Each row was made from one small tree. The marks that hang from a mark follow it in brackets, in alphabetical order. Every link used is in the known rows. Write each row's tree.
Known rows:
nime{bunas{gifis mobu{fizav lanoto} sofesum}}: [ -4  -5  -5 -10   9  -8   0   8   8  -1   3 -13   7 -19 -22   6   2   3
   6  -2   4   7 -14 -10  -7   0 -27  -4   1  10  -1  11  20  -3  -7   8
   5  -5  -5  23  18   3   0  -1 -10   0 -13   3]
lanoto{gifis{bunas{lemu}} mobu{fizav zubif}}: [ -6  -8  -8  -4   5  -8   2   1  -3   8   4  -8   6 -12  -5   8   2  -6
   2   9  -5   2 -13  -8  -9  -2   6  -4   8  -5  11   8  26  -2 -14   1
  12 -24  -8   1  21   8   4   9   1   1  -5   2]
dava{bunas}: [-13  -8  -2 -10   9  -9  -2   3   9   2   0   0  -4  -7  -9 -10   1 -15
   6   9   5   7  -5  -9  -7   0  11   6  -2   1   7  14  14   4  -9   7
   9  18   1   7  17  -2   1   3  -3  -2  -7  -6]
gazur{mobu{bunas lanoto}}: [ -6  -8  -3 -16  10  -7   0   4   2  -1   0   0   6  -9  -6   3  -3  -5
   8   4  -3   4 -12  -6  -9   0 -15   6  -1   3  12  11  -3   3  -7   2
   9   8  -8   4  17  -1   2  -5  -4  -7  -7  -1]
lemu{bunas{nime sofesum}}: [ -7  -8  -2  -9  10  -8  -1   5   7   1   1 -13  -3  -9 -13   1   4  -4
   8  14   8   3  -9 -11  -5  -4   1  -1  -6  11   8  11  21   5 -11  13
   8  14   1  -7  19   2   3   4  -4   4 -10  -2]
lemu{bunas}: [ -6  -8  -7  -6  10  -7   2   4   6   2   1  -3  -4  -1  -8 -11   3 -12
   6  15   7   2  -6  -8  -5  -1  11   0  -3   7  13  13  12   5  -9   7
  10  15  -1  -3  16  -1   3   1  -2   0  -5  -1]
zivura{dava{bunas}}: [-14 -10  -1 -15  11  -9  -3   1   8   0   2  -1  -5 -10  -8 -19   2 -15
   4   9   8   7  -3 -13  -6   1  27   9   3   3   6  16  16   4 -13   9
   8  28   4   4  18   1   0   6  -2  -1 -11  -8]
nime{bunas{dava lemu mobu{zubif} sofesum}}: [ -5  -9  -2  -4   6  -9  -1   3   7   2   1 -19   0 -17 -12   6   2  -3
   4  16  12  -1 -17  -9  -5  -3  23  -7   5   7  -2  12  24  -2 -10   8
   5   5   5   4  19   0   2   4  -3   1 -18  -6]
sene{bunas{gifis nime}}: [-15  -5   9 -10  15  -5  -3   5   8   3   0  -9  -5 -16 -15   5   4  -9
   6  11  -2   4  -5 -14 -18  -5 -17   5  -2   4   5  11  17   8 -12   5
  11  17  -1  -4  16   1   7   4  -4  -1  -9   0]
gifis{bunas{lemu nime suri} lanoto{mobu}}: [-12  -5  10  -6  11  -8   5  11   3  10   0 -15   1 -12 -13  23   5   1
   7   8  -6  -1 -11 -10   0  -6 -10 -10   1   8   6   6  14   6   6   2
  17  -1  -9  -1  23   4  10   2   0  13  -9  -5]
gazur{mobu}: [-11  -9  -4  -7  10  -9  -2   6   7  -4  -1   5  -2  -8  -9  -5   2  -8
   5   5   2   5  -3  -3  -9   0  -4   5   1   6  13  13   5   3  -7   6
   9  11  -1   0  19   0   1   0  -3  -3  -3  -5]
totu{mobu{bunas{suri} fizav}}: [ -7  -4  -3 -16  12  -5   2   7   3  -4  -2  -3   8  -2  -8  -3  -1  -6
  11  -4  -3   6  -9  -9 -12  -4 -15  -4   6  10   6  10  -1   2  -9   1
  11  -9  -4  10  17   0   3   7  -3 -10  -7  -2]
nime{bunas{suri}}: [-14  -6  -7  -9  11  -7   1   7  10   1   1  -2  -2  -8  -8  -1   1 -13
  10   0   7   2  -8  -7   1  -1 -15  -1   4  10   8  13   6   4  -3   9
  11  18  -1  12  18   1   5   1  -4  -5  -7  -3]
nime{bunas}: [-12  -7  -5  -9   8  -9  -2   7  12   1   1  -1  -3 -10  -9  -5   2 -15
   6   6   9   2  -7  -6   1   2 -12   4   3   6   9  13  10   3  -3  11
   9  18   1  12  18   0   2   0  -4  -5  -6  -2]
suri{bunas}: [-12  -5  -1  -8   3  -8  -1   3   5   2   0   1  -5  -8  -9  -7   3 -10
   7   8   2   2  -4  -8  -7   0  -7   4  -7   3  15  14  10   5  -3   7
  10  10  -4   0  18  -3   1   3  -3  -5  -4  -1]
mobu{bunas{gifis}}: [-10  -5  -1 -10  14  -7   0  10   4   1   1  -5  -2 -12  -7  -3  -2 -10
   7   7   3   2 -10  -8  -8  -2 -10   2  -1   1   7  11  10   7  -9   3
   9  10  -1  12  17   0   4   2  -3  -3  -6   0]
sofesum{bunas{lemu suri} fizav}: [-17 -11   5  -9  12 -11   2   8   4   8   0  -5  -1  -7  -7  -4   5   9
  10  14   8   9 -16  -6 -10  -3  10  -1  10   7  14  13  16   4  -4   0
   9   0  -1   1  18  -1   6   3   0  -4  -8  -5]
sofesum{bunas}: [-15  -8  -2  -8  12 -10  -2   6   7   8  -1   0  -3  -6  -8  -8   4  -5
   3   7   9   7  -7  -7  -8   0  -7   5   6  -1  10  13  11   4  -8   5
   9  10  -1   0  18  -1   0   2   1  -4  -4  -2]
dava{bunas{lemu nime sofesum{fizav} suri}}: [-15 -11  10 -13  10 -10   1   7   6   0   1 -14  -1 -16 -13   5   4   7
  15  15   4  11 -16 -10  -9  -6  17  -2   0  12   5  13  30   5  -7   8
   8   7   3   4  20   2   6   7  -6   3 -16 -10]
lanoto{gifis mobu{bunas gazur}}: [ -9  -8  -8 -12   8  -7  -2   3   0   8   1   0   9 -10  10  -2  -3  -8
   1   2  -5   1 -17  -9 -11   3 -12   3   2  -7  11   6  12  -3 -17   1
  11   0 -10   3  16   4   0  11   0  -5  -5   3]
gifis{bunas{sofesum}}: [-10  -8  -6  -4   9  -9  -1   8   5   4   0  -5  -5 -14  -9   0   1  -5
   6  11   6   8  -5  -9   0  -2  -8  -1   1   2   6  15  23   5  -3   8
  10  19   2  -2  22   2  -1   0  -4   6  -4   0]
mobu{bunas fizav zubif}: [ -7  -6  -8 -14   9  -8   3   1   0   2   4  -1   5 -10  -3  -5   0 -11
   9   6   3   0  -9  -7  -7  -3  -3   1   4  -1   9   9  11   4 -17   3
   9 -14  -1   5  14  -1   1   4  -2 -11  -8   0]
gazur{mobu{lanoto zubif}}: [ -5 -10  -7 -11  13  -8  -1  -4   2   0   3   4   2 -13  -3   0   2  -8
   7   7  -1   2  -4  -6 -10  -1  -3   7   3  -1  13  11   2   2 -14   6
   9   6  -6  -4  16   2   2  -5  -3  -8  -4  -1]
sene{bunas{lemu mobu{gazur lanoto}}}: [ -9  -8   8  -8   7  -5   0  -5   1  14  -3  -6   6 -16  -7  -3   5  -1
   5  17  -9   1 -13 -14 -24   1   8  -1  -5   4   5  11  13  -1 -11  -2
  10   6  -8   3  12  -3   4  -3  -4  -2 -10   2]
mobu{fizav gazur lanoto{gifis} zubif}: [ -2  -7 -12  -9   9  -6   1  -6  -3   8   6   5  10 -13  11  -5   3  -8
   5   4  -7   2 -11 -11 -17   3  -8   6   7  -2  10  11  12  -4 -26   5
   9 -10 -12   4  13   7   0   4  -4 -13  -4   7]
gazur{mobu{zubif}}: [ -7  -9  -7  -7  11  -9   0  -1   5  -2   2   5  -2 -11  -3  -4   2 -11
   6   5   3   2  -1  -2  -9  -2   3   6   5  -2  13  12   6   3 -15   7
   9   5   1  -5  17   1   2   1  -1  -6  -3  -4]
sene{bunas{gifis sofesum suri}}: [-12  -7   0  -5  15  -4   1   5   6   1  -2  -9  -5 -15 -12   2   0  -1
   9   2   0  11  -8 -15 -15  -8 -11   1  -2   6   1  14  20   7  -7   2
   6  17   1   2  19  -1   3   4  -5   4  -8   0]
sene{bunas{sofesum}}: [-12  -9  -1  -8   9  -8  -3   1   7   2  -2  -4  -4 -13 -13  -5   2  -6
   7  10   2   9  -4 -14 -14  -4  -5   5  -2   3   4  14  22   5  -8   4
   5  17   2  -6  18  -2  -2   2  -3   2  -7  -1]
zubif{gifis{bunas}}: [-13  -5  -2  -3   9  -8  -2  14   5   2   0  -2  -5 -11  -9  -5   7 -13
   7  13   6   3  -6  -6  -8   5   8   1   4  12   9  16  15   9  -6   8
  15  12   2   1  18   0   2   0  -3  -4  -4   0]
mobu{fizav gazur lanoto}: [ -8  -7  -6 -11  10  -8   1   1   0   7   4   6   8 -14   1 -11   7  -5
   5   7  -4   6  -9 -11 -13   4 -12   7   0   8  11  11  10  -2 -13   7
   8  -4  -9   8  14   2  -1  -2  -7  -9  -6   4]
sofesum{bunas fizav}: [-15 -10   0 -11  13 -13  -3   7   7   6   1   1  -1  -6  -6 -10   6   2
   5  13  11  10 -11  -5  -6   0  -5   5  12  -1  16  14  19   3  -9   4
   9   8   1  -7  17  -2   0   3  -1  -5  -5  -2]
sofesum{fizav}: [-13 -10  -1 -12  12 -11  -1   7   5  -1   1   4  -1 -11  -8 -13   4  -7
   9  14   8   6  -6  -5  -6  -1  -2   2   7   5  17  14  19   2  -7   5
  10  12   1  -5  16  -2   0   2  -4  -4  -3  -3]
bunas{lemu mobu{fizav} nime}: [-12  -6  10 -10   5  -8   0   6   5   2  -1 -10   5 -15 -26   4   6  -2
   7  12   0  -1 -10  -7 -16  -1   5 -11  -3  14   6  11  19   0  -9   6
  11 -17  -3   9  16   0   5   4  -5  -1 -13  -4]
dava{bunas{mobu{gazur} nime sofesum suri}}: [-11  -7   4 -10  10  -7   0   3   8   5  -1 -11   4 -17  -7   3   3   1
   8   3   1   5 -13 -13  -9  -2   1  -6  -4   5  -3  12  19   0 -16   9
  11  12   0   7  16   2   3   8  -7   2 -15  -6]
sene{bunas{nime}}: [-17  -7   8 -13  11  -6  -3   1   7   4  -1  -5  -3 -12 -15   2   4 -12
   7  13  -1   3  -4 -13 -15  -4 -13   4  -2   4   8  11  15   7 -11   6
  12  17  -1 -12  16  -1   5   2  -2  -3  -9  -1]
sofesum{bunas{dava mobu{fizav gazur} suri}}: [-12  -6  -3  -5  12  -8   1   7   2  10   1  -6   8  -4  -4  -4   7   8
   0   3   2   8 -23 -11 -13   0   3  -6   7   7   2  11  11  -7 -15   0
   9  -8  -3  -2  16  -2   1   6  -3  -7 -15  -4]

Which tree is each row?
[-14  -7   0  -6   8  -7   3   7   9   4  -1  -7  -2 -11  -9   1   2  -8
  11   6   6   2 -11  -7  -3  -1   3  -2   2  14   7  13  10   5   0   7
   9  10  -1  20  19   1   8   1  -3  -4  -9  -4]	nime{bunas{lemu suri}}
[ -4  -5  -4  -9  11  -8  -3   5   4  -6   1   2   4  -8  -7 -12  10 -14
   8   4   3   3   0  -5 -21   1  13   3  10  13   8  13   8   5 -20   9
  10 -18   0   3  14   1   0   8  -2 -15  -5   0]	totu{mobu{fizav zubif{gifis}}}
[-12  -6   8  -2  10  -8  -1  12  -1   5   3 -18  -4 -17  -7  12  10  -8
   6  26   5  -3 -16  -9 -13   0  33  -1   5  13   3  13  22   9 -15   9
  14   3   3 -11  19   1   8   3   0  -6 -16  -4]	mobu{zubif{gifis{bunas{dava lemu nime}}}}
[ -4  -8  -9 -12  10  -8   2  -2   1  -2   4   5   8 -11  -7  -1   3  -5
   7   3  -3   5  -5  -6 -12  -2  -8   7   4   3  12  11   5   0 -16   6
   8 -11  -8   0  16   2   1  -3  -4  -9  -6   0]	gazur{mobu{fizav lanoto zubif}}
[-11  -5  -4 -12  11  -6   3  10  -1  -1   2  -7   6  -4  -9   0  -1  -4
   8   4   1   6 -20 -11  -7  -4  -1  -3   2  13   4  11   8   0  -8   0
   9  -2  -2   0  17  -3   2   4  -3  -8 -15  -5]	mobu{bunas{dava suri} fizav}
[ -2  -6  -3 -19  14  -5  -2  -4   0   2   0  -4   7  -9   1   0  -3 -13
   9   7  -2   0  -6  -9 -12  -3 -11   3   6  -4   8   9  -4   3 -16   3
  11   5  -6   1  14   1   2  -1  -1 -13  -5   2]	totu{mobu{bunas lanoto zubif}}
[-16  -6  16 -10   9  -3   1   1   5   6  -4 -15   1 -14 -23  11   3  -3
  11  12  -5   0 -12 -13 -20  -6   4 -12  -4  10   3  11  14   5  -7   0
  14   4  -4  -3  16  -3  10   3  -3   1 -14  -5]	sene{bunas{lemu mobu nime suri}}
[ -6  -9  -4  -9   9  -9  -2  -4   8   1   0  -8  -1 -15 -13  -4   0  -9
   7   8   7   4  -6  -9  -8  -4  17  -5   0  -6   0  13  24   1 -17   7
   8   7   4   3  17  -1  -2   6  -4   1 -10  -6]	dava{bunas{mobu{zubif} sofesum}}
[ -6   0   3  -3   7  -8   1   8   8   2   0  -4  -8 -10 -10   3   4  -4
   8   4  -1   2  -4  -8  -7  -3 -15   4  -4   6   9  13  10   8   4   2
  10   6  -6   8  19  -2   4   4  -4   6  -4  -2]	suri{bunas{gifis{lanoto}}}
[ -9  -7  -9 -12  11  -5   1   4  -2   8   0  -1  10  -7  10   2  -4  -5
   5  -4  -7   1 -19 -10 -10   0 -16  -2   3  -4  10   6   8  -2 -15  -1
  12   1 -11   5  17   5   2  11  -1  -6  -5   2]	lanoto{gifis mobu{bunas{suri} gazur}}
[-11  -8  12 -10   5  -9  -2   4  10   2  -2 -18   0 -18 -23   7   2   0
   7  15   4   4 -12 -11 -13  -3  19  -7  -8   6  -2  12  27   2  -9   9
   8   4   2  11  19   0   4   6  -4   6 -17  -9]	dava{bunas{lemu mobu nime sofesum}}
[-13  -4  12  -7  11  -9   0  11   7   7   1 -18   3 -14 -25   9   8   9
   3   9   3   4 -17  -7 -20  -2  -3  -7   2   8   3  10  21   2 -12   3
  10 -24  -3  14  18   2   7   6  -2  -1 -15  -2]	sofesum{bunas{gifis lemu mobu{fizav} nime}}
[-15 -12   6 -21  14 -10  -2   5   7  -4   4 -11  -1 -16 -10  -5   3   2
  11   9   9  12 -11 -15  -3  -5  16   1   7   8   5  16  28   3 -13  12
   9  26   5  -7  20   3   2  11  -6   1 -18 -10]	zivura{dava{bunas{nime sofesum{fizav} suri}}}
[-11  -6  -1  -1   7  -4   4   6   1   6  -1  -8  -3  -9  -5  10  -2  -5
  10   8  -3   3 -14  -8  -8  -2   4  -8   6   6   9  16  16   3  -3   1
  13   9  -6   6  22   6   7   4  -1   3  -4   0]	lanoto{gifis{bunas{lemu suri}}}
[-12  -9  -2 -11  16  -7  -1   6   7  -3   2 -10  -6 -15 -10 -10   0  -4
   7   1   8  12  -7 -17  -8  -4  19   4   2   5  -2  16  22   5 -12   9
   5  28   5  13  22   5   2   9  -5   5 -14  -7]	zivura{dava{bunas{gifis sofesum suri}}}
[ -8  -6  -5  -8  10  -8  -2   4   5   1   0   7   6  -8   2 -15   7  -8
   4   4  -2   7  -2  -8 -15   2 -10   5   5   9   9  11   7  -3 -14   8
   9  -5  -3   6  16   3  -1   7  -5  -9  -3   1]	totu{mobu{fizav gazur}}
[-11 -10  -6  -9  12  -9  -3   5   2   2   2   1   1 -13  -7  -9   7 -16
   4   8   5  -2  -4  -7 -13   1  17   3   4   2  12   8  16   6 -18   7
  12  -6  -2  -3  15   0   0   5   1  -9  -4  -1]	lanoto{mobu{zubif{gifis}}}
[ -3  -5   0  -9  13 -12   2  12   4   5   3  -5   2 -17  10   0   2  12
   9  10   3   7 -17  -9  -6  -3 -16   5   6   4   4  10  23   4  -5   1
   7   5   0   8  17   0   0   7  -7   7  -9   0]	mobu{bunas{gifis{lanoto} sofesum{fizav}} gazur}
[ -8  -2   0  -1   9 -10   0  15   6   3   0  -2  -6  -9  -8   3   8  -9
   8   9   3   1  -5  -6  -5   3   3   0   7  14   5  15  12  10   1   5
  15  10  -2   1  20  -1   2  -1  -2   5  -4  -1]	zubif{gifis{bunas lanoto}}
[-12  -7   1  -4   6  -6   3   5   8   9  -1  -7   3 -14  -2  -1   4  -3
   8   6   2  -2 -15  -6  -7   2   6  -9   2  12   4  11   9  -1  -5   5
  11   4  -2  21  16   1   7   3  -5  -3 -11  -3]	nime{bunas{lemu mobu{gazur} suri}}
[-12  -8  10 -10  10  -7  -5   3   6   0  -3 -18   1 -15 -23  11   3  -1
   3  15   2   5 -14 -17 -17  -5  -3  -5  -3   7  -3  12  25   1 -11   4
   8  18   2 -21  18  -4   1   5  -4   4 -19  -5]	sene{bunas{dava mobu nime sofesum}}
[-12  -5   1  -6  10  -7  -4  10   3   2   2 -13  -2  -9  -8  17   0 -10
   2  14   1   2 -17 -11  -6   0 -11  -2   6   4   6  14  19   0 -11   7
  14  23  -3 -17  21   6   5   5  -2   1 -11  -1]	lanoto{gifis{bunas{dava nime}}}
[-13  -7  11  -2  13  -3   2   6   3   3  -3 -19  -3 -12 -21   8   2   0
   5  14  -4   4 -18 -15 -23  -7  19  -9  -2  11  -2  12  17   2  -6  -5
   9  10  -1  -1  16  -4   9   4  -3   4 -16  -6]	sene{bunas{dava gifis lemu mobu suri}}
[-10  -7   1  -9   8  -6   4   7   1   3  -2 -11   0 -13  -9   2  -3   2
  13   7   3   5 -15  -9  -9  -5   8  -5  -3  10   3  12  15   6  -3   2
   6   2  -1  14  20   0   4   3  -3   0 -11  -4]	mobu{bunas{lemu sofesum suri}}
[ -8  -7   4  -5  10  -7   1   0   6   4   1 -12  -4 -17 -14  -1   1  -9
   6  14   3   0  -8  -8 -16  -4  32  -4  -1  -3   1  12  21   4 -17   2
   9  -2   2  17  15   0   7   5  -2   1 -11  -6]	dava{bunas{gifis lemu mobu{zubif}}}
[ -6  -5  -2 -13  11  -7  -3   4   4   4  -2   1   5  -8   9 -10   1 -10
   6   6  -2   3  -7  -8 -12   1  -9   5   3   3   8  10   0   1 -13   5
  11  10  -2   5  15   1   1   6  -3 -10  -4   1]	totu{mobu{bunas gazur}}
[-10  -7  -6  -8   8  -7   0   6  11   0  -2 -10   2 -13 -17   4   0  -4
  10  -2   9   3 -11  -8   0  -2 -15 -12   3  10   1  13  15   1  -3   8
   9  13   1  13  19   0   1   3  -6   1 -10  -3]	nime{bunas{mobu sofesum suri}}
[-16  -7   8 -13  18 -12  -4  12   7   5   4  -9  -2 -14 -10   2   8   6
   5  13  10   8 -14  -7 -10  -2 -18   5  10   1  12  12  22   5 -12   6
  11   7   1  -5  17   2   6   5  -3  -3  -9  -1]	sofesum{bunas{gifis nime} fizav}
[ -6 -10   2 -12  14  -9  -1   6   4  -1   2  -9   4 -21 -19  -1   3   7
   9  11   4   7 -13  -9 -11  -2 -11  -6   2   4   7  13  26  -1  -9   3
   7   9  -3   3  16   0  -1  -1  -9   4  -8   2]	bunas{gifis mobu{lanoto} sofesum{fizav}}
[-10  -8  -6 -14   9  -7  -3   4   2   3   0  -3   6  -7  -5   3  -5 -11
   3   1  -3   1 -14  -9  -9   0 -14   0   2  -6  12   7  13   0 -12   0
  10   1  -9   2  18   3   0   9   1  -3  -5   1]	lanoto{gifis mobu{bunas}}
[ -7  -5   6  -1  12  -9   5  10   9   2   0 -14  -7 -14 -12   8   1   5
  11   4   2  10 -11 -12 -11  -7  14   1  -2  12  -5  13  22   7   3   2
   5   6  -1  24  22   2   6   5  -4  14 -12  -9]	dava{bunas{gifis{lanoto} lemu sofesum suri}}
[-13  -6   4   2   8  -9   0  17   1   3   0 -12  -5 -11 -11   1   8  -7
   4  24   5   3 -15  -8 -13   4  37   0   3  19   5  16  19   7  -4   5
  11   9   3  -2  20  -1   4   0  -1  -1 -12  -4]	zubif{gifis{bunas{dava lemu}}}
[-13  -6   5  -7  18  -6  -1  13   4  -2   2 -16  -4 -17 -14  12   2   2
   7   7   6   7 -15 -15 -10  -7  -8  -2  -1  13  -1  12  21   3 -10   9
   7  19   2  -3  21   3   5   5  -6   3 -15  -5]	bunas{dava gifis nime sofesum suri}
[-15  -5  10  -7  17  -8  -4  12   7   6   0 -19  -1 -11 -19  11   5   3
  -2  12   7   4 -19 -11 -14  -2  -7  -4   5   2   1  11  16   0 -13   4
  11  10   1  -6  18  -1   5   5  -1   0 -16  -4]	sofesum{bunas{dava gifis mobu nime}}
[ -9  -2   7   3   9  -8   5  19   2   4  -1 -14  -5  -7  -8  12   8  -1
   8  15   1   3 -17  -9 -10   0  28  -4   6  25   0  15  12   9   5   0
  14   7  -2   0  21  -1   7   0   0   6 -13  -7]	zubif{gifis{bunas{dava lemu suri} lanoto}}
[  1  -8  -7  -9  14  -3   5  -4  -2   5   3 -15   5  -2 -10   4   1  -7
   7  15   0  -2 -19 -13  -8  -5  21 -12   0   6   5  11   5  -1 -16   2
  11  10  -6 -14  12  -1   6  -3  -2  -3 -15  -2]	lemu{bunas{dava mobu{lanoto zubif} suri}}
[ -5  -6  -2 -10  18  -3   3  -1   0   5   2  -7   3 -17 -12   5   0  -7
  10   2  -2  -2  -9 -10 -13  -5  -7 -10   3  -1   5  11   7   2 -16   1
  12   4  -7   7  13   1   6  -3  -4  -4  -6   1]	bunas{gifis mobu{lanoto zubif} suri}
[-11  -6   0   0  12  -7   2  14   7  -1   1 -20  -5 -16 -11   9   1   3
   7   8   9   8 -20 -12  -6  -4   8   0   2  18  -3  13  21   2  -1   8
   3  14   4  17  23   3   6   4  -5   4 -17  -6]	nime{bunas{dava gifis lemu sofesum suri}}
[-12  -7   0 -12  13  -6   1   1   3  10  -2  -6   5  -6 -16   4   1   2
   6   2   1   4 -15 -10 -11  -1 -14  -8   6   1   6  12   3   0  -8   0
  11   6  -9   4  16  -1   3  -4  -1  -5  -8   0]	sofesum{bunas{mobu{lanoto} suri}}
[-11  -7   8  -2  10  -3   2   4   5   3  -4 -18  -3 -18 -22   6   1   5
  10   7  -2   6 -13 -14 -22  -8   7 -10  -4   9  -3  13  24   5  -4  -3
   7   4   0   9  18  -1   7   4  -5   8 -12  -3]	sene{bunas{gifis lemu mobu sofesum suri}}
[ -3  -4   7  -2   6  -9   1   5   5   3  -1  -7  -1 -13 -12   1   8  -7
   9  13   3  -8  -7  -4 -20   1  31  -8   6  13   3  12  14   8  -8   1
  12 -13  -2   8  15  -3   4   2   0   1  -8  -5]	bunas{lemu mobu{zubif{gifis{lanoto}}}}
[-11  -6   2  -1  11  -8  -1  14   8   1   2 -14  -6 -14 -11   3   3  -6
   3  15   8   4 -17  -9  -8   0  11   5   2  14   3  12  18   3  -2   7
   6  13   3  15  20   1   7   2  -3  -1 -14  -5]	nime{bunas{dava gifis lemu}}
